Each row comes from the steps of one path. Every step used is in the known rows, and no mark comes twice. Write the path behind each row, first mark first.
Known rows
keso gozes risad fipas guni bukoso: [ 1.83  0.29 -7.10  0.80  0.76 -3.51 -1.71 -1.93  0.64 -5.03  0.64  4.79
 -1.26  3.39 -0.15 -3.67 -0.71 -2.64  0.80  0.82 -2.26  6.26  3.05 -1.01
  0.24  3.24]
guni gozes risad: [ 3.11 -0.20 -2.92  0.28  0.68 -0.31 -1.43 -2.46 -0.62 -4.57  1.07  2.88
 -3.08  2.40  1.70 -5.01 -4.67 -0.85  2.05  1.87 -1.98  5.92  2.77  3.57
 -1.04  2.91]
keso gozes: [ 0.35  1.69 -5.15  1.41 -1.69 -0.31 -2.14 -2.75  0.43 -3.33 -2.91  3.26
 -3.44 -1.35 -0.76 -3.43 -1.80 -0.12  1.09  1.58  0.88  5.36  2.39  1.36
 -3.02  1.01]
gozes pudomo: [-0.18  2.40 -4.08  0.90  0.25  2.50 -1.08 -3.29  2.43  1.90 -2.33  4.92
 -3.72 -2.53 -1.41 -1.58 -4.50 -1.14  0.50  3.12  0.05  8.76  1.43 -3.88
  0.24  4.40]
gozes guni bukoso risad: [ 3.08 -0.30 -2.63  2.42 -2.02  2.25  0.98  1.32  3.75 -4.39 -1.35  5.38
 -1.38 -1.34 -1.97 -5.80 -2.28  0.84  4.91  1.37 -2.81  4.43  0.74 -4.00
  5.17  2.88]
keso gozes risad fipas guni: [ 0.87  0.95 -6.40  1.26  0.23 -3.56 -2.11 -2.70  0.26 -4.82  0.69  4.20
 -1.71  1.75  0.59 -2.83 -1.31 -3.24 -0.65  1.82 -1.11  7.29  3.41 -1.07
 -1.25  2.42]
bukoso keso gozes risad: [-3.14  3.08 -4.87  0.89 -2.43 -2.13 -1.12 -2.51  2.62 -4.91 -1.49  4.72
 -4.59 -0.58 -0.21 -5.61 -2.10 -3.79 -2.06 -0.99  0.35  6.18  3.63  4.59
 -0.98  2.60]
fipas risad: [ 2.73 -4.58 -1.57  2.58 -1.01 -1.24  0.14  0.03  1.42 -1.18 -0.91  2.49
 -2.66 -0.89 -0.46 -1.34 -1.22 -1.31  2.12  0.24  1.75  7.38  1.25  3.39
 -0.06  0.56]
bukoso keso: [-3.86  0.86 -1.70  0.94 -2.49  0.92 -2.62 -0.98  2.17 -3.56 -2.76  4.36
 -2.76 -2.32  1.29 -4.83 -3.30 -3.02 -0.23 -2.09  1.72  5.82  3.47  3.09
  2.75  2.52]
bukoso keso gozes pudomo: [-3.73  4.56 -5.66  0.89 -2.92  0.91 -1.97 -2.95  2.08 -3.43 -3.57  4.39
 -6.10 -2.35 -0.52 -4.13 -2.90 -2.93 -1.84 -0.79  1.96  7.68  3.70  1.57
 -1.41  3.57]
keso gozes guni: [ 2.32  2.45 -5.51  2.41 -1.73  1.04 -1.23 -1.79  0.02 -3.93 -3.87  3.71
 -3.64 -1.34 -2.19 -3.99 -0.84  1.41  0.56  3.24  0.81  5.85  1.94 -2.97
 -1.98  1.28]
gozes risad fipas: [ 1.81  0.26 -2.92 -0.08  2.17 -2.19  0.41 -2.01  2.83 -1.46  0.40  5.47
 -0.64  1.44  1.35 -2.80 -3.94 -3.69  0.49  2.37 -1.03  6.79  2.45 -1.58
  2.62  3.34]
keso gozes risad: [ 1.27  2.12 -6.21  1.17 -0.69 -2.47 -0.38 -3.35  2.01 -2.60 -0.95  4.47
 -3.32  0.37 -1.84 -3.86 -1.83 -1.45 -0.09  3.10 -1.76  5.52  2.36  1.82
 -3.28  1.88]
bukoso risad fipas: [-1.28  0.04 -0.45  0.44 -2.61 -0.77  0.03 -0.87  4.49 -5.04 -0.12  4.15
 -1.75 -2.95  3.19 -1.30 -4.77 -3.27  2.00  0.41  0.33  6.76  3.61 -0.21
  4.53  1.79]
bukoso risad fipas guni: [-1.88 -1.95 -1.50  1.40 -3.01 -1.11 -2.64 -0.43  2.83 -6.25  1.75  3.27
 -0.58 -2.56  3.80 -1.01 -3.43 -3.83  1.99 -0.20 -0.48  8.05  3.96 -1.35
  4.98  1.59]
guni fipas: [-2.05  1.54 -3.72  1.29 -0.76  2.53  0.37 -2.82  1.16 -2.43 -0.64  3.98
 -0.10 -0.05 -0.69 -3.18 -5.19  1.03 -1.75 -0.29  1.29  6.40 -0.26  2.08
  2.19  2.53]
risad fipas: [ 0.64 -0.23 -1.12 -0.29  1.31  0.13 -1.60 -1.23  1.11 -2.17 -2.42  4.20
 -0.71 -0.01  3.34 -1.51 -4.04 -2.06  1.57  0.89  2.26  6.73  3.35 -2.74
  3.99  1.82]
fipas keso: [ 0.42 -3.19 -3.72  4.62 -1.13 -1.26 -2.76 -1.74  1.75 -0.76  1.04  6.20
 -0.50 -1.65 -2.26 -4.17 -2.74 -2.64  1.45 -2.24  0.42  4.20  1.24  1.23
  1.56 -0.03]
gozes guni fipas: [ 1.24  1.68 -3.63  2.16 -0.50  3.75  1.18 -1.47  0.91 -2.82 -1.83  4.20
 -0.16 -1.23 -2.21 -3.82 -3.92  2.29 -1.21  2.45  1.09  7.18 -0.68 -3.56
  3.28  2.50]

Which path is each row?
[ 3.23 -1.41 -3.45  1.05  1.58 -1.66 -0.80 -2.65 -0.36 -4.83  2.66  4.11
 -2.27  3.23  2.34 -4.50 -4.60 -3.11  1.56 -0.65 -0.92  6.03  3.30  2.55
  1.08  2.60] : guni gozes risad fipas keso
[ 0.42 -1.67 -3.78  2.05 -0.82  0.74  2.41 -1.68  1.34 -2.12  0.74  3.04
 -1.09  0.31 -1.15 -1.58 -3.85  0.07 -1.67 -0.72  2.32  7.78 -0.57  4.68
  1.23  1.53] : guni fipas risad
[ 2.38 -0.33 -4.71  2.90  0.01 -1.63 -0.88 -1.81  0.62 -3.85 -0.97  5.72
 -1.12  0.40 -0.37 -2.77 -1.61 -2.84  0.41 -0.95  2.19  5.50  2.42 -3.51
  2.47  0.25] : risad fipas keso gozes guni
[ 1.45  0.01 -5.04  4.40 -1.10  2.45  0.75 -1.68  1.30 -2.78  0.36  5.73
  0.42 -1.01 -3.99 -4.77 -3.22  0.80 -1.44  0.24  1.01  6.30 -1.03 -3.14
  3.52  1.48] : gozes guni fipas keso
[-3.54  2.74 -4.03  1.28 -3.72 -0.28 -2.59 -2.01  1.25 -5.15 -3.38  3.62
 -4.81 -1.87  0.07 -4.86 -2.26 -2.54 -1.32 -1.85  2.09  5.49  4.20  4.18
 -0.76  1.97] : bukoso keso gozes
[-0.44 -1.72 -3.68  0.59  1.02 -3.26 -1.84 -0.52  2.03 -4.53  1.98  6.18
  0.37  3.20  1.60 -4.06 -2.64 -5.32  0.73 -1.33 -2.56  7.07  3.28 -1.09
  5.31  4.55] : gozes risad fipas guni bukoso keso
[ 1.84  2.11 -5.74  0.17  0.51 -3.36  0.05 -3.41  1.74 -4.02 -0.85  4.51
 -2.84  1.34  0.03 -3.02 -2.15 -2.59 -0.24  2.52 -0.24  6.22  3.51  0.40
 -1.49  2.04] : keso gozes risad fipas
[ 1.74 -1.75 -3.51  1.69  2.06 -3.73  0.19 -2.36  3.31 -1.64  2.20  7.27
 -0.09  1.25 -0.11 -3.62 -3.69 -5.06 -0.07  0.51 -0.82  5.72  2.23 -0.71
  3.51  1.99] : gozes risad fipas keso
[ 3.38 -0.91 -5.53  2.48  0.54 -1.22 -0.15 -0.59  0.83 -4.18 -0.82  6.47
 -0.75  2.19 -1.08 -3.96 -1.47 -2.64  2.20 -2.24  1.05  4.37  2.46 -3.43
  3.78  1.10] : risad fipas keso gozes guni bukoso
[-1.87  2.19 -8.57  3.60 -1.26  1.01  0.61 -4.86  1.57 -1.97  1.38  5.77
 -1.77  0.24 -3.91 -3.54 -4.03 -1.31 -3.58 -2.18  1.51  6.88 -0.56  1.94
 -0.29  1.84] : guni fipas keso gozes pudomo
[-1.81  1.05 -7.13  3.57 -1.62  0.32  0.31 -3.88  1.14 -3.28  1.30  5.33
 -0.69  0.37 -3.03 -4.07 -3.52 -0.70 -3.06 -2.79  1.58  5.43  0.07  3.79
 -0.01  0.59] : guni fipas keso gozes
[-0.31  1.54 -5.34  0.58 -1.01 -1.01 -0.06 -0.25  2.70 -4.49 -2.05  6.28
 -3.25  2.21 -1.41 -7.59 -1.95 -2.31  2.38 -2.77 -2.23  3.56  2.67  3.86
  2.12  4.15] : guni bukoso keso gozes risad
[-0.77 -2.59 -2.18  0.96  0.39 -0.63 -4.78 -0.36 -1.19 -4.03 -0.12  3.57
  0.93  0.43  3.78 -0.78 -2.57 -2.95  1.14 -0.29  1.20  8.35  3.96 -3.94
  4.10  1.98] : risad fipas guni
[-1.52 -2.61 -2.87  0.79 -0.24 -0.22 -3.98  1.07 -0.41 -5.41 -0.40  4.65
  1.16  2.23  3.75 -2.87 -2.25 -3.48  2.30 -3.48  0.23  6.94  4.22 -2.46
  6.86  3.54] : risad fipas guni bukoso keso
[-0.95  1.46 -8.07  3.52 -0.58 -1.39  1.35 -4.33  2.11 -3.02  2.73  6.27
 -0.58  0.85 -4.11 -4.88 -3.52 -1.80 -3.45 -1.88  0.01  5.50 -0.45  4.25
 -0.30  1.12] : guni fipas keso gozes risad
[ 0.97 -0.77 -4.67  2.29  0.08 -2.08 -1.38 -2.08  0.89 -3.58 -0.44  5.79
 -1.18  0.33  0.54 -2.30 -2.04 -3.58  0.33 -2.31  2.52  5.31  3.28 -0.80
  1.75  0.20] : risad fipas keso gozes
[-1.03 -3.78 -3.53  2.88 -2.92 -0.03 -4.53  1.14  1.29 -5.67  2.04  4.41
  0.58 -0.14  0.58 -4.04 -1.96 -1.87  4.48 -1.90 -3.95  6.10  2.56 -0.47
  4.36  2.64] : fipas guni bukoso risad
[-2.55  3.18 -4.84  0.02 -1.40 -2.48 -1.08 -2.41  2.24 -5.38 -1.51  5.00
 -4.09  0.41  1.13 -4.77 -2.65 -4.53 -1.92 -1.10  1.18  6.64  4.49  3.21
  0.50  2.86] : bukoso keso gozes risad fipas
[-1.73 -2.01 -6.03  2.78 -2.11 -1.99 -4.77  0.17  0.05 -6.22  1.27  4.93
 -0.56  2.10 -0.42 -5.83 -0.76 -3.20  1.24 -3.40 -3.26  6.24  3.25  0.93
  2.18  3.61] : fipas guni bukoso keso gozes risad
[ 2.42 -1.13 -6.69  5.22 -2.92 -1.32 -0.18 -0.88  2.96 -4.73  1.17  6.59
 -2.23 -1.23 -4.10 -5.99 -0.91 -2.07  2.43 -2.07 -1.88  3.16  1.10 -0.15
  1.21 -0.02] : fipas keso gozes guni bukoso risad
[ 2.75  1.64 -6.56  2.73 -2.09  0.36  1.56 -2.28  0.39 -4.53 -1.71  2.68
 -3.32 -0.38 -3.19 -3.08 -0.91  1.08 -1.68  1.69  1.65  7.50  0.44  0.01
 -1.96  0.98] : keso gozes guni fipas risad
[ 1.40 -1.10 -4.31  1.87 -1.48 -1.47  1.09 -0.03  4.13 -5.59  0.37  6.33
 -1.46  1.08 -0.17 -4.88 -2.67 -2.86  4.52 -3.94 -2.24  3.33  2.60  1.59
  4.83  1.89] : guni bukoso risad fipas keso gozes
[ 0.07 -4.42 -4.11  2.91 -1.11  0.51 -5.32  0.85 -1.07 -3.87  0.68  3.81
  1.36  1.31  0.17 -4.21 -1.40 -0.55  4.04 -1.82 -2.55  6.04  2.26 -1.75
  3.77  3.11] : fipas guni bukoso
[ 3.30  2.30 -5.48  1.47 -1.60  0.20  0.87 -0.43  1.97 -6.47 -2.33  4.32
 -2.89  0.27 -1.10 -4.65 -0.87 -0.08  2.46  1.27 -0.99  4.86  2.32 -3.34
  1.75  2.41] : keso gozes guni bukoso risad fipas
[ 2.24 -0.83 -6.60  5.24 -1.86 -1.05 -1.80 -1.81  0.96 -3.21 -0.35  5.78
 -1.87 -1.83 -4.30 -4.96 -0.62 -1.67  0.43 -0.65  0.46  4.36  1.40 -1.49
 -0.86 -0.90] : fipas keso gozes guni
[ 0.59 -3.36 -2.91  1.12  1.37 -0.38 -3.94  0.92 -0.82 -4.20 -0.13  4.46
  1.56  2.78  2.86 -2.07 -2.34 -2.24  3.02 -1.96 -0.46  7.32  3.55 -4.11
  5.78  3.21] : risad fipas guni bukoso
[ 1.30  3.83 -6.55  1.97 -1.81  1.60  0.23 -2.82  0.01 -4.52 -2.76  3.34
 -2.30 -0.54 -2.79 -3.83 -1.84  2.01 -1.54  2.40  1.16  6.54  0.56 -1.53
 -1.56  1.42] : keso gozes guni fipas
[ 0.40 -3.51 -3.96  2.48 -0.44 -1.09 -5.44 -1.54 -2.73 -6.61  3.18  2.36
 -0.92  1.91  2.30 -3.68 -2.54 -2.08  1.47  0.46 -2.88  8.36  3.43  0.82
  0.24  2.97] : fipas guni gozes risad
